What can hang from each mark:
Q840: Q469 Q689
Q756: Q469
Q689: Q840
Q710: Q547
Q469: Q29 Q756
Q547: Q29 Q710
Q29: Q469 Q547 Q689

Every row comes from one small tree of marks. Brackets hold a mark, then the marks that hang from it, in the order of their numbers. Every link used is in the known rows. Which tree was each row made from?
Known rows:
(Q469 (Q29 (Q547 Q710) (Q689 Q840)) Q756): [ 22 -11   6  -3 -13  12 -12   7 -15   0  -9   4 -21  33  17   7  11]
(Q710 (Q547 (Q29 (Q469 Q756) Q689))): [  4  -3  15   8  16  15  13   4  -1   1   3 -17 -25  18  -6 -12 -18]
(Q756 (Q469 Q29)): [ -5   1   4   9 -14  -1  10  -8 -12   0   3   2 -13  11  -1   9  23]
(Q29 Q689): [ -1  -1   9   6   1   4   4   7 -13  10   4   1  -2   5   2 -10 -15]
(Q756 (Q469 (Q29 Q689))): [ -6   1  13  15 -13   2  14   0 -25   9   7   3 -16  16   1  -1   8]
(Q547 Q29): [-11   5   1   4   9   6  10  -6   8   6  -1  -9   7  -2  -4 -10  -6]
(Q756 Q469): [ -7   5  -4  10  -2   1  10 -18  -9  -1  -3  -5  -5   3  -2   9  12]
(Q756 (Q469 (Q29 (Q547 Q710) (Q689 Q840)))): [ 13  -9   7   1 -12   7  -3   1 -20   8  -6   4 -13  33  10  13  17]
(Q689 Q840): [  7  -9   6   1   2  -7 -12  -1  -3  -1   2   7   2   6  -2   6  -6]
(Q840 (Q469 (Q29 (Q547 Q710)) Q756) Q689): [ 39  -8 -10  -6 -17  16 -26   6  -8 -14 -23   7 -21  28  23  25  31]
(Q547 (Q29 Q689) Q710): [  2   0   8   2   7  19   6   8   2  12  -6  -9  -4  10  -1 -13 -18]
(Q710 Q547): [ 12  -2   0 -10   5   9  -6   1   8  -2   0  -7  -8   6  -8  12   4]
(Q469 Q756): [  2   3  -4   6  -3   6   1 -11  -3  -9  -6  -4 -14   4   7   4   6]
(Q469 Q29 Q756): [  5  -1   3   5 -14   3   1  -1  -8  -8  -1   3 -21  12   7   3  16]
(Q840 Q469): [ 10  -2   0   3  -1   9  -9   3  -2  -5 -10   7  -4   3   5   5  -2]
(Q689 (Q840 (Q469 (Q29 (Q547 Q710)) Q756))): [ 33 -13  -3  -6 -15  17 -25   2  -5 -16 -23  10 -22  32  21  22  24]
(Q469 (Q29 Q689) Q756): [  3  -1  12  10 -13   7   5   6 -20   2   3   3 -25  17   9  -7   2]
(Q756 (Q469 (Q29 Q547))): [ -6   6  -7   2 -13   1  13 -12 -11   3  -3  -2  -5  15   8  10  34]

Which tree is each row?
[ 20  -6  13   8  12  26 -12  -6  -6  -2 -12  -5 -21  21   0   4 -19]
(Q710 (Q547 (Q29 (Q689 (Q840 (Q469 Q756))))))
[ 18  -9  12  14  -2  11 -16  -1 -22  -5 -11   9 -19  17  11   4 -16]
(Q29 (Q689 (Q840 (Q469 Q756))))
[ -2  -9  20  19  13  -1   6   2 -12   2   5  -4 -15  17  -2 -16 -28]
(Q547 (Q29 (Q469 Q756) (Q689 Q840)))
[ 17  -9  18   2  14  20 -13   5  -2   8  -6  -1  -6  18  -7   1 -25]
(Q710 (Q547 (Q29 (Q689 (Q840 Q469)))))
[ 10 -10  20  12 -12   0  -7   6 -23   1   5  10 -23  23   7   0  -4]
(Q469 (Q29 (Q689 Q840)) Q756)
[  4  -5  12  10  10  15  11   8  -3  -1  -4 -13 -24  18   2 -15 -18]
(Q547 (Q29 (Q469 Q756) Q689) Q710)
[ 11 -12  21  10  18   8   0   3  -4  -1   5 -10 -24  23  -8  -6 -24]
(Q710 (Q547 (Q29 (Q469 Q756) (Q689 Q840))))
[ 13  -9  -5 -12   5   3  -1  12   7  -5  -7  -5  -6  15   8   3   8]
(Q29 Q469 (Q547 Q710))
[ 25  -5  -1  -2 -16  28  -9  10 -15  -4 -21   4 -26  30  24   6  15]
(Q840 (Q469 (Q29 (Q547 Q710) Q689) Q756))
[ 19  -8   2   9  -2   8 -20  -8  -8 -15 -15   8 -16  12   9  15  -1]
(Q689 (Q840 (Q469 Q756)))
[  1  -5  12  14   3   0   8   8 -17  -3   5  -2 -24  13   5 -12 -15]
(Q29 (Q469 Q756) Q689)
[ 13  -7  -1  -1   2  12   3   9  -9  -4  -9  -9 -22  24  15  -4   0]
(Q29 (Q469 Q756) (Q547 Q710) Q689)
[  9  -9  15   3   9  12  -6   7  -1  11  -4  -3  -2  16  -3  -8 -23]
(Q547 (Q29 (Q689 Q840)) Q710)
[ 19 -15  14   4 -10   0 -21  12  -9  -5  -3  20  -9  17   3  12   4]
(Q689 (Q840 (Q469 Q29)))
